Known rows, with every step that occurs
j, y, m, z, t: [-26.2  34.5 -56.1  20.8  -1.8  31.9   0.2  -2.2  22.4 -14.5  45.5   4.7
 -11.6   7.2  35.0  -1.3   6.6  -3.4  34.4  25.5 -14.3  21.2  -1.6  11.4]
x, b, t, z, m: [-33.9  23.4  16.5 -39.4  23.3 -34.1 -33.7  -1.8  -8.7 -47.1 -25.3  11.1
 -20.7  13.6 -38.8 -15.6  21.7 -11.6 -17.7   7.4 -20.6   2.5  23.1 -12.2]
z, t, b, x: [-12.0  19.8  27.9   3.7 -39.4 -11.2   3.2  -7.6 -37.4  46.4 -25.2  -3.3
  11.8 -21.0 -41.9   8.5  22.8 -23.9 -59.5  23.5  33.9   5.1  18.7 -28.0]
e, x, b, t, j, y, m: [  3.0  11.1   1.2   2.5  34.1 -20.7  21.3  -2.1  16.9  12.3 -26.2  -0.6
  30.5 -36.2   6.8   5.2  31.9  17.1   9.9 -37.6  37.7 -21.2   7.9 -43.3]
x, b: [  5.3  19.7 -28.2  11.9  12.2 -10.8  -0.1   6.6  -5.8 -61.0 -36.9  -5.9
  16.1  -2.1 -15.7 -32.0  31.5 -16.4 -26.1  33.4 -29.9 -20.5  10.8   2.7]
b, y, j: [-42.1  18.0  -8.4  60.2  18.1 -33.4  18.9  -7.6  25.9   5.8  -0.4 -14.6
   5.1 -11.3  -5.3 -23.9   2.6 -49.7  10.2  17.8  16.5   0.2  11.7  -8.3]
y, m, l: [-23.4  22.1 -52.9  49.7  17.1  37.4  36.2  -4.6   3.0 -16.4  71.2 -17.1
  10.2  -0.4 -13.0 -16.0  38.9 -19.2  70.2 -23.6 -40.7  15.2  17.8 -18.6]
e, x, b, t, z, m, l: [-18.3  20.7  -5.4 -11.4   9.5 -26.2 -26.6  20.5 -26.1 -53.0  23.3   5.3
  -4.2  -4.4 -19.3 -13.1  52.0  10.6  -0.3 -75.3 -15.0  -2.1  15.2   4.7]
e, x, b, y, m, z, t: [  6.5  39.4 -37.6  40.8  -8.0  18.1 -26.7  12.2  15.5 -51.6  -2.4  11.5
  18.7 -47.8  28.9  -6.1   8.8  -9.5  12.5 -26.8   9.9  22.6 -26.9  10.1]
e, x: [  7.2   2.1 -24.0  15.3  -7.0   2.6  20.4  23.9 -39.1 -23.9 -20.0 -16.6
  28.4 -29.2 -16.9 -27.1  -7.9  -8.2 -14.4 -29.0 -21.2 -16.1   5.0 -12.3]
j, y: [-30.5  12.2 -26.0  31.3  19.6 -25.1  21.3  -3.3  -2.3 -13.1  -2.1 -19.9
  25.2  21.5  11.6 -31.1  12.6  15.1 -11.1  51.3 -22.5 -28.4  27.9  17.8]
x, b, t, j, y, m: [-11.5  18.1   0.8   2.6  40.3 -23.9  20.5 -19.8  37.0  11.3 -11.7  -1.7
  17.5  -7.7   0.3   7.4  39.2   3.3  14.0   7.0  26.5 -15.9  19.0 -39.2]
e, x, b, t, z, m, y: [-13.0  29.3   6.1 -11.2  13.5 -33.3   3.2  19.2 -27.0 -50.7 -31.5  10.1
  16.7 -10.7   1.0 -10.9  29.4  32.7  -4.0 -40.2  -8.3 -10.3  -8.8  25.5]
j, y, m: [-40.3  16.4 -37.4  43.9  43.8  12.9  36.1 -12.7   9.2   3.7   7.0 -17.1
  21.4  -1.9  11.8 -24.1  10.1   4.1  52.9  30.7 -23.5  -1.8  21.4 -19.5]
e, x, b, t: [ 31.3  17.0   6.6 -30.0  -9.0 -27.8  -1.4  25.6 -11.0 -46.7 -48.4 -19.6
  23.7 -34.2 -33.1   2.3  11.7   6.8 -40.2 -22.8  -3.3 -18.9 -14.5 -24.0]
y, m, z, t, b: [-17.0  26.7 -34.3  -2.0 -28.3  36.3   0.0  -6.4   4.5  10.1  32.6  21.2
 -21.1   4.7  -5.4  14.4  46.5 -31.0  -2.3  -3.5   3.0  23.6   1.8 -11.6]
t, z, m: [-54.9  13.7 -12.2  -2.9  27.0 -10.0 -17.8  -5.9 -28.4 -28.7  -0.5  13.8
 -18.9  24.2 -25.8 -38.5   8.3 -26.4   2.2  11.7 -37.7   6.1  42.3  -1.7]
b, t, z: [-33.0  13.1  10.2 -37.0  -6.0 -29.6 -13.4  -4.4 -13.6  -1.6  16.7 -13.3
 -30.5  18.0 -51.9   7.7  14.0  -7.4 -31.7  13.5 -32.5   2.1  22.1 -34.0]
y, b: [-33.1  15.5 -23.7  19.9  12.8   4.2  28.4   4.5   8.1 -23.6  -8.5 -12.3
 -10.2  -0.6 -18.1  -5.7  37.7 -33.1 -13.1  22.4 -35.4   4.3   5.6  -5.8]
b, x: [-19.2  17.6  -2.2  40.8   0.9 -22.2  10.6   0.9 -33.2  23.5 -15.2 -31.4
  19.0 -24.6 -44.2 -29.4  -3.7 -11.7 -16.8  43.2  -6.2   2.1  14.9 -30.6]
t, z, m, l: [-52.8  19.3 -29.7  22.0  17.1  -5.0 -10.7  -1.5 -22.1 -35.3  63.7   5.5
 -15.0  32.3 -16.1 -31.8  44.7 -15.4  20.7 -26.7 -41.3   7.8  42.2  16.6]

Rows
[-42.3  34.0   2.0  -5.3  28.0 -36.6  15.0   7.7  14.2 -14.8  -7.9  14.1
 -31.5   7.2   1.7  -3.7  37.9 -11.8  25.7 -11.8  13.4   0.4   1.0   5.0]
x, b, t, z, m, y, j
[-33.4  22.2 -67.0  54.6  31.4  -2.6   9.4 -11.4  30.1  21.7  57.1   3.9
  -6.0  14.7  24.7 -24.6  42.0   4.0  39.0  11.6   2.2   1.5  11.5  -4.1]
t, j, y, m, z
[-52.7  18.5   0.1  59.3  24.7 -38.5  21.7   0.7  -8.1  35.7 -22.5 -32.4
  11.3 -22.0  -7.5 -15.8  33.7  12.3 -20.4  46.9   8.8  -2.4   8.6 -10.4]
j, y, b, x
[-38.6  20.6  -2.3  55.7  21.3  -3.3  21.2 -27.5  12.7  15.6 -12.4  -5.1
  35.7 -19.9 -17.9 -11.5  38.8 -26.5  20.5   5.1   8.9  11.5  15.5 -29.8]
t, b, y, m
[-27.4  27.6 -30.1  40.4  10.7   2.1  57.7   5.4  10.5 -27.7   0.0 -11.8
   8.2   3.9   9.5   2.3  52.2  -2.6   2.8  17.2 -33.7  -2.1 -12.3  29.9]
m, y, b
[-32.0   9.5 -22.6  35.6  41.7  -0.1  37.4 -25.5  18.2  30.8  13.1   0.9
  18.0   1.9   9.5 -13.8  24.5  -8.4  33.0  11.3  10.4 -11.3  34.2 -28.6]
t, j, y, m
[ 13.6  26.8   6.1 -30.1  -1.1 -29.4  -2.1   7.7  12.7 -48.5 -30.6 -20.0
  10.7  -3.1 -41.0   3.6  20.8  -5.8 -36.7  28.4 -16.0 -13.8  -2.8 -19.3]
x, b, t
[-21.8  14.3 -10.4   9.2  17.2  17.2  31.3 -25.8  21.1  21.8  12.8  14.2
  13.8  -1.5  19.7   7.3  10.8 -20.8  19.5   6.7  19.6  -1.5  31.8 -23.1]
z, t, j, y, m
[-45.8  12.4  13.7  52.9  23.6 -50.9  22.9  -8.8   1.4  59.3 -15.4 -16.0
   9.1 -20.3  -8.5  -7.0  48.3  -1.9 -39.9  27.2  40.3 -10.4  20.4 -19.2]
t, j, y, b, x
[-62.0  25.0 -22.5  27.5  30.1 -13.4  32.3   1.7  -3.3   3.9  17.0  15.1
 -31.0  16.2  12.6 -25.8  22.0 -25.5  44.3  -5.6  -2.8   5.0  17.4  16.0]
t, z, m, y, j
[-26.3  34.6  11.2 -10.3  10.3 -21.0  42.7   4.0  25.9 -31.7  -8.3 -14.3
   5.5   4.3 -15.8  24.5  31.6   1.1   6.6   7.6 -15.9  10.6 -19.1  13.0]
z, m, y, b, t
[-27.4  29.7 -80.3  47.1  19.9  28.9   4.1   4.2  14.0 -13.3  52.4  -7.9
 -16.0   1.7  -5.8 -30.2  19.1 -16.1  59.5  16.2 -38.9  26.2  -6.3 -16.3]
y, m, z
[-22.4   4.9 -11.1  23.4  16.9 -38.4  24.0 -17.4  10.1  16.7   4.6  -0.9
  22.6  24.9   9.7 -19.0  30.0  -1.5 -36.9  25.9  14.8 -39.2  40.7   5.8]
t, j, y
[-13.6  19.0 -27.6  10.3 -13.7 -21.2  -4.0 -10.5  22.5   6.8  37.7  16.4
  -1.6  30.8  32.6   0.1  26.7  -3.9 -44.3  23.6  23.7 -17.8  22.2  29.2]
m, z, t, j, y
[-34.7  31.0  -5.7  63.7   7.6 -20.5  43.9   4.1 -13.5  23.0 -14.9 -29.0
  17.7 -29.6 -13.1  -5.7  37.7   7.7  -4.9  29.5  -2.8   7.1 -12.8   0.7]
m, y, b, x
[-74.8  17.8  18.5 -21.5  36.7 -42.2 -11.1  -5.1   8.0 -11.5  -5.7   3.6
 -28.8  21.7 -10.7   1.5  33.2   5.0  -8.7  12.3 -14.1   7.9  26.3  -1.6]
j, y, b, t, z, m
[-37.4  20.0   0.5  45.9   9.9 -18.8  18.4   4.6 -14.8  23.8 -21.8 -30.3
   0.3 -32.5 -37.3 -11.5  26.6 -18.8 -19.3  33.5  -2.8  12.8   3.8 -30.1]
y, b, x
[-63.9  11.7  15.8 -19.5  17.0 -44.4  -4.1  -5.0   9.6   9.0   9.9 -13.3
 -41.4  18.7 -16.4  21.4  47.0  13.7 -34.5  16.1 -21.8  -0.7  14.4 -17.6]
j, y, b, t, z
[-47.1  27.6 -19.7  21.1  21.1 -11.4  18.3  -1.7 -26.0 -33.2   6.2  11.1
   5.0  26.6   5.2 -27.0  20.1   8.7  18.3   8.6 -34.9  -1.5  19.7  36.9]
t, z, m, y
[ 22.6  15.5  19.9 -35.6  -5.2 -41.5   1.8  -7.8  24.3 -12.3 -21.0   2.0
  10.1   1.1 -43.4  13.5  38.3 -26.0 -59.2   2.2  24.7 -24.7  14.9 -32.0]
x, b, t, j
